Each row was made from one walk, in order. Every step used is in the known rows, and no mark comes twice. Write each row's walk.
Known rows:
teda-bude: [ -8   2   8   9   2  -9  -4  -1   7   5  -6   2   0  -1   2   1  13  -3
   1  -9   3  -7   8   2  -3  13  -9   0   1  -5   1 -10  -2  -3  -7 -11
 -11   8  10]
zomer-medum: [-21  -3  10   1  -2  -1   3   3  12  -4  -4   1  -3  12  -7  -5  -2  -5
   2  14  -4   1   2  -6   5  -4   0 -15  -9  -2  10  -6  14   7  11   0
   7  -7   0]
lonafa-medum-zomer: [  9  -6 -14   5   8  -2   5  -3 -10   8 -18  -1  20  -7   6   8   5  -6
   6  -1   2   9   2  14 -27   9  -5 -16   4 -15 -13  16 -13   0  23  10
   1  -3  12]
nevatov-medum-zomer-rafo-firit: [ -7   9 -11   0  27  26  36  18  -1  -8 -11  19  -2 -12  -8  -2  -9  14
  19 -23 -24  26  22  -8 -25  15  11 -41  -2  19   6  20  -4  25  26 -12
  -6   2   1]
zomer-medum-sozop: [-29 -12   3   5   6  -6   9  -3  12   7 -14   2   1  -4  -8 -13  -5  -6
  -4  21 -13  10  24  -8   1  -3   3 -30   1   1   4  11  10  12  14  -1
  11  -8   4]
nevatov-medum-sozop: [-15  -2 -20   0  25   2   9  -6  -3  12  -2   6   4 -23 -10  -4 -17   2
   2  -9 -21  19  17  -3  -5  -1   7 -17   5   6  -7  26  -1  19   0   2
  -3   8   0]
bifel-medum: [ -5  -1  -2   3   0 -12  -3  -4  -4   9  -8   2   1 -11  -9  -1   4   2
  19 -16  -2   8  -4  -6  14  -8  12   4  -7   0  -7   8   9   0  -4 -11
  -7  -1  -3]
firit-rafo: [  2   3   5  -6   8   0  16  10   5   2  -4  -2   7   4  -4   0   9  12
   4  34   1   8   7  -6  -5  -8 -11  -5 -10  12   3  -1  -3   1   0  13
   2   1   3]
nevatov-medum: [ -7   7 -15  -5  16   6   1  -1  -3   1   8   4   1  -8  -9   4 -13   1
   7 -16 -11  10  -2  -2  -1  -3   4  -3  -4   1  -2   9   5  15  -3   3
  -7   9  -2]
zomer-rafo-sozop-medum: [-18   7  17  -1   3   1  36  27   7  -2 -25   7  -1   9  -4 -23   8  25
   1   2 -20  31   6 -23 -22  11  -7 -32 -12  40  22   5  15  13   6 -25
  -1  -8  -3]
zomer-medum-nevatov: [-17 -12   9  -4  -6   8  -2  19  15  -1  -8  -2  -2   9  -6  -6 -16 -11
  -1   2  -9  -8  15 -12   0  10   6 -15 -15  -2  25   6  18   5  11   3
   5  -4   3]
bude-teda: [ -7   2   4   8  -1  -7  -8  -2   6   4 -10   3  -4  -8   3  -1  11  -3
  -4  -3   4  -1   5  -2  -7  11  -9  -2   3  -3  -1  -8   0  -1  -7  -9
 -12  11   5]
lonafa-medum-zomer-rafo-sozop: [  4  -2   4   5  13   8  38  14   1  -5 -24  11  15   5   2  -8  10  16
  13   0  -7  27   9   4 -54  20  -8 -36  -5  10   0  18 -14   8  41 -14
   9   1   6]
teda-medum: [  6   4  10   7  -1   1  -1  -9   3  -3  11  -1   4  15  -4   5 -12  -2
  10   5  21  -6  -1  11   0  -3   6  16   4 -19 -12  -4 -12   1   3   1
  12   4  -4]
sozop-rafo-firit-medum: [-15   7   7 -15  14  -1  43  34 -12   2 -31  -3   2  14  -6  -9  29  28
 -18  34  -5  20  34 -36  -6   4  -2 -43 -21  47  26   8   2   4   1  -1
  -3  -8   4]
rafo-firit-medum: [-14  10   0  -8   4   0  29  23  -8   2 -25  -4   2   8   2 -10  14   9
 -21  15  -5  11  22 -30  -5   9   0 -36 -16  36  21   4   5   1  -4  -6
  -3 -11   0]
nevatov-medum-bifel: [ -8  -1 -17   7  24   5   4 -10 -11   7  -3  -1   0 -19 -15   0 -16   4
   6  -4 -21  19  14  -5  -7 -11   3 -12   9   2  -6  29   0  17  -5   3
  -7  -2  -1]
firit-rafo-bifel: [  0   7  14   0  15  -4  23  20  12  -4  -9  -8  -1  14 -10  -6  10  25
  -1  50  -3  14  -3 -10 -22 -21 -16  -6 -13  27  -1  -1  -3   1   7   8
   6  -1   3]
zomer-rafo-bifel: [ -5   6  19  11   4   3  25  13  19 -13  -5   3 -10  16  -5 -16  -3  23
   4   6 -10  17 -16  -1 -29  -2  -8  -7   0  23   4   0   1   4  20 -22
  10   0  -4]
rafo-sozop-medum: [-13   7   7  -5   4  -7  19  24  -5   6 -25  -2   0   3  -5 -14  12  14
  -7  14 -13  18  11 -25  -9  -1  -3 -26 -15  32  14   8  12   7  -8  -9
  -7 -11  -1]
rafo-bifel-medum: [ -6   3   7   9   4 -18   5   6   2   2 -12  -4  -8   1 -16  -8   4  15
  16   2  -8  14 -14  -9   0 -21   5   3 -11  15 -10   7   9   0   3 -17
  -3  -4  -4]
firit-rafo-zomer: [  6   0   6 -16  14  -7  20  22  -5   1  -7  -1   6  13  -5   0  23  24
  11  30  10   8   7  -4  -9   1 -14  -5  -3  26   9  -7   1   7  16  19
   0   1   2]
lonafa-medum-sozop-rafo-zomer: [  1 -20  -5 -14  24 -26  33  14 -16  15 -27  -1  20   5  -8  -3  33  30
   0  21  11  26  26  -1 -23  15 -16 -26   5  24   4  26  -9   9  35   7
   8   9   9]
sozop-medum-zomer-rafo: [-13   6   1   9   5   8  16  12   0   6 -28   9   6 -11   5 -13  -2   8
  13  -7 -26  25  -1   2 -17  10   1 -28  11  16   7   7   8  12  13  -5
  -7 -18   6]
medum-sozop: [ -7  -9  -6   5   9  -5   8  -6   0  12  -9   2   4 -16  -1  -8  -3  -1
  -5   6  -9  10  21  -1  -4   1   3 -15   9   5  -5  18  -5   4   3  -2
   3  -2   3]
zomer-rafo-sozop-medum-lonafa: [-18   5   9  -4  12  -5  38  28   2  -4 -20   9   9   7  -5 -24   1  32
   4 -12 -28  36  14 -24 -29  16 -11 -43 -36  47  41  19  17  -4  11  -8
 -12  -3  -3]
bude-teda-medum: [  0   7  16  16  -3  -5  -8 -12   9   1   1   2   0   7  -2   4  -1  -3
   8   3  26  -7   5   8  -6   7  -3  14   7 -21 -13 -11 -13  -1  -5  -9
   1  14   1]
lonafa-medum: [  4  -7  -6  -2   1 -12   8  -3  -5   5  -8  -4  18   5   3   2   7   0
  -3  -3  13   6  -6   3 -17  12 -11  -6  -5  -7  -2  11  -5  -5  13   1
   5   7   3]
medum-zomer-rafo: [ -1   2   3  11   7  16  14   2   5  -5  -9  13   1  -7   5  -5  -7   5
  16  -9 -17  13   2  13 -24  10   4 -16  13   0  -2   3  -7   9  24  -6
   1  -7   6]
rafo-firit-medum-zomer: [-10  10  -8  -1  12   9  25  21 -14   5 -33   0   6  -5   6  -5  11   4
 -11  15 -16  12  29 -19 -16   7   8 -46  -5  29  10  10  -3   5   7   3
  -7 -22   8]
rafo-zomer: [  3  -2   0 -10   4  -8   6  11  -9   0  -2   1  -2   9  -2   2  14  12
   7  -4   8  -1   0   3  -2   8  -4   1   6  14   7  -7   4   5  15   4
  -1  -1  -2]
rafo-bifel: [ -1   4  10   6   6  -5   8  10   7  -6  -5  -6  -8  10  -6  -7   1  13
  -5  16  -4   6 -10  -3 -16 -15  -6  -1  -5  15  -3   1   1   0   6  -6
   3  -3  -1]

Which walk is each row?
[ -8  -6  17   9   0  -1  17  25  18  -2 -17   3  -8   3 -14 -17 -14  19
  22 -22 -18  17  -7 -12 -20   2   9  -3 -14  23  12  19  14   2  17 -31
   1   3  -4]	zomer-rafo-bifel-medum-nevatov
[-16 -14   8   2  11  -9  11   5  -5   2 -17  -4  -6  10 -14  -8  10   9
   9  22  -5   8  21  -6  -3  -6  -5 -24  10  12  11   9  15  15  23   3
   3 -20   1]	rafo-zomer-medum-bifel
[ -7   5 -24  -8  25   0   4   0  -8  -2  12   4  11 -10 -10   3 -21   9
  10 -32 -20  15   5  -3  -8   3  -1 -14 -26   8  18  22   6  -1   2  19
 -17  14  -2]	nevatov-medum-lonafa
[ -1 -10  -1  -2  -5  -4  -7  13  -1  12 -12   0   3 -14  -8  -1 -11  -4
  18 -26  -9   0   9 -11   9   6  19   4 -14   0   9  19  12  -3  -4  -9
  -8   3  -1]	bifel-medum-nevatov
[  0  -2   8 -14  15   2  34  27  -7  -5 -16   4  -5   9 -13   0  27  26
  -5  22   5  13  35 -25  -2   2   0 -27 -16  29  15  11  -5   7   9  -6
  -1   2   2]	sozop-rafo-firit
[-17  -5   9  -9   2 -10   9  14   2  -4  -6   2  -5  22  -9  -4  11   6
   8  10   4   1   3  -4   3   2  -3 -15  -2  11  17 -13  19  13  26   5
   5  -8   0]	rafo-zomer-medum
[-10   8   0   2  12   2  16  23 -11   9 -34   2   4  -9  -3  -9  10   9
   3  14 -24  20  19 -13 -17  -3   4 -36  -6  25   4  14   5  11   3  -1
 -10 -21   8]	rafo-sozop-medum-zomer
[  0   2   4   5  11  20  34  19   2  -8 -19  16  -4  -3   1  -5   4  12
  11  -6 -14  17  24  -5 -23  18   9 -37   2  18   8  10  -9  11  28 -16
   0  -8   3]	medum-zomer-rafo-firit
[-12   9  12 -11  13  -6  34  35   1   8 -29  -4   8   8  -9 -13  21  28
  -3  47 -11  27  18 -31 -14  -8 -14 -31 -25  44  16   6  10   7  -8   3
  -6  -9   2]	firit-rafo-sozop-medum
[-13  -4  -2   9   7 -10   4   0 -14  18 -28  -9   3 -16  -5 -11   1   5
  -5  13 -20  20  15 -15   0 -11  -3 -21  10  18   5  25  11   7 -13  -1
 -11 -22   3]	sozop-medum-bifel
[  5   6  13  19   4  18  14  -6   8  -8   1  13   6   7   0   1 -19   2
  27  -3   3   6   0  24 -24   6  10   0  18 -18 -14   0 -19   8  27  -4
  14  -3   2]	teda-medum-zomer-rafo
[-12  -7 -14 -17  39  -8  27  16 -16  11 -10   8   4  -8 -20  -2  12  33
  12   7 -13  30  29  -7  -7   1   0 -24   6  32   5  24   1  28  20  11
  -4  10   4]	nevatov-medum-sozop-rafo-zomer
[-15   0  11  -7  -2  16  40  42   7  -2 -29   3   3  11   5 -21  -5  14
 -15  -8 -17  15  28 -32 -24  34   5 -42 -20  44  44  14  11   3  11 -19
   1  -4   0]	zomer-rafo-firit-medum-nevatov
[ -2   7  18  25   3  12   6  -9  14  -4  -9  16   1  -1   3   0  -7   1
  24  -6   8   6   5  21 -30  17   2  -3  20 -21 -15  -7 -22   8  19 -13
   3   7   7]	bude-teda-medum-zomer-rafo
[  2  -3  15  11  -6   4 -13   5  14   4  -4  -1   1   5  -2   3 -15 -10
   5 -10  19 -15  17   4 -12  20   4  14   0 -20   3   1 -10  -3  -5  -6
  -2  18   4]	bude-teda-medum-nevatov
[-13 -11  -8   8   7 -17   5  -9  -5  20 -18   5   5 -27 -10  -8   0   2
  15  -8 -12  18  17  -8  12  -5  15 -11   2   5 -14  25   4   5  -1 -13
  -3  -2  -1]	bifel-medum-sozop
[-10   5  -8   4   6   0  -2   8 -11  14 -28  -1   8 -17   4  -3   1  -3
   5   2 -20  14   7  -1  -4  -3   5 -21   7   8   0  10   8   8  -1   9
 -12 -21   9]	sozop-medum-zomer
[ -1  -2  14  27   5  -6  -5 -22   2   8  -9  -2   0  -6  -7   1  -2  -2
   7  15  14   1  22   6 -12  -1  -3   5  19 -21 -17   9 -17   3  -7 -11
  -2   3   3]	bude-teda-medum-bifel
[-12   7  -1 -10  21   9  40  33 -17   4 -40   0   6   2  -3  -4  26  23
  -8  35 -15  22  41 -25 -15   2   5 -52 -12  41  17  14  -5   8  11   7
  -7 -17  12]	sozop-rafo-firit-medum-zomer
[ -4   8 -22   2  24  15  -2  -1 -10   4  -2   8   5 -20  -6   9 -16  -4
  18 -15 -23  11   5   9 -11  -4  10 -13   5  -7 -12  14  -3  19   8  13
 -10  -1   6]	nevatov-medum-zomer
[ -8   1  11 -16   9   3  30  50   4  10 -34  -6  10   4  -9 -14   6  22
  -6  35 -18  18  31 -37 -20   6  -7 -31 -32  44  31  18  14   5  -7   6
  -7  -5   6]	firit-rafo-sozop-medum-nevatov
[-24 -13   3  -5  10 -12  15   8   3   7 -16   3   0   5  -9 -13   9   6
   4  18  -5  11  24  -5  -2   4  -1 -31   6  14  11   4  15  17  28   4
  10 -10   2]	rafo-zomer-medum-sozop
[-23   0  -8   3   9  -8  16   0  -5  18 -25  -5  11 -12   5 -17   0   2
 -20  20 -18  17  19 -13  -8   2   0 -30   5  23   6  15   3   2  -6   2
   2 -12   4]	firit-medum-sozop
[-21 -11   7  12   6  -2   7  -7   4   3 -14  -3  -3   1 -13  -8  -4  -3
   2  26 -14   9  19 -10   0 -14   0 -25   5  -2   5  15  10  10   8   0
   6 -19   2]	zomer-medum-bifel
[-12  -3   6   7  23 -21  27  11   8  17 -26  -4   3 -12 -20 -14  11  27
  13  42 -14  32  14 -18 -11 -27  -1 -16 -11  31 -14  26   2   5   6  -5
   3  -3   3]	firit-rafo-bifel-medum-sozop
[  3 -14  -8  10   9 -12  11 -13 -12  12 -19  -9  16  -7  -2  -1   5   2
  -4  10   4  16  11   0 -23   3 -12 -15   8  -6  -7  32  -9  -1  11  -1
   3  -3   5]	lonafa-medum-bifel
[ -8 -11   2  -8  23  -2  41  21  -7   7 -25   6  -1  -8 -13  -8  24  25
  -8  31  -7  23  56 -26  -4   4   5 -42  -6  34   9  29 -10  10  13  -8
   3   1   6]	medum-sozop-rafo-firit
[-13   6   3   4   9  10  35  27  -3   2 -37  12   1  -8   2 -13   8  15
   7  -5 -24  29  23 -16 -19  18   5 -49   0  33  18  14   8  14  18 -16
  -9 -19   5]	sozop-medum-zomer-rafo-firit
[-16  -5 -14  -8  34   1  23   5  -6  11  -8   7   5 -19 -20  -2  -1  20
   3  10 -21  30  29 -10  -5  -6   5 -23   1  18  -3  32  -4  23   5   6
  -2  11   5]	nevatov-medum-sozop-rafo
[-15  -2  14 -16  11  -9  23  24   7  -3 -12  -1   3  25 -12  -4  21  19
  11  44   7   8  10 -11  -3  -3 -14 -20 -11  22  19 -15  15  14  27  20
   7  -6   3]	firit-rafo-zomer-medum
[-29 -14  10  -3  17  -7  24   9   9   6 -20   4   2   1 -17 -11  11  13
  -2  40 -13  21  35 -14   1  -9  -1 -37  -5  14   8  15   7  15  18   4
  11  -5   9]	zomer-medum-sozop-rafo
[-17  -7   0 -13  11 -15  11  15  -2  -7   0   2   6  18  -9  -6   6  13
  12  -5  -4   6  10  -5  -4   8  -9 -27 -26  18  36   0  22  -3  29  21
  -4  -4   0]	rafo-zomer-medum-lonafa
[ -9 -15  -1 -10  21 -26  23  13 -17  18 -26   6   4 -12 -20  -6  29  33
  24   8  -4  27  29 -10   9  -3   7 -16   3  32   0  24   6  14  18  -4
  -3  -1   2]	bifel-medum-sozop-rafo-zomer
[  0   8  18  20   8  15  25   6  11  -8 -18  17  -4   3   1  -1   3   7
  19  -3  11   9  30   4 -30  26   6 -23   9  -4  -6  -1 -22  10  24 -24
   1   8   5]	bude-teda-medum-zomer-rafo-firit
[ -1   7   4   9  21  -6  17  16   1   8 -27  -3   2  -9 -16  -2  12  23
  28  35 -15  24  -1  -6 -17 -30   3 -12 -11  21 -20  13  -3   5  14   7
  -5 -11   8]	firit-rafo-bifel-medum-zomer
[ -4   4  18   1   4  10  34  17  13 -13  -7  12  -5  13  -3 -15   5  21
   5   1 -10  19   8 -11 -27  11  -4 -20  -9  25  13   3  -1   9  18 -25
   8   3  -4]	zomer-rafo-sozop
[-18 -10   7 -19  22 -15  25  26  -4  -8  -7   4   6  25 -18  -3  21  33
  14  14  -4  17  23 -11  -4   2 -12 -32 -30  29  43   4  18   2  34  25
  -4  -1   3]	sozop-rafo-zomer-medum-lonafa
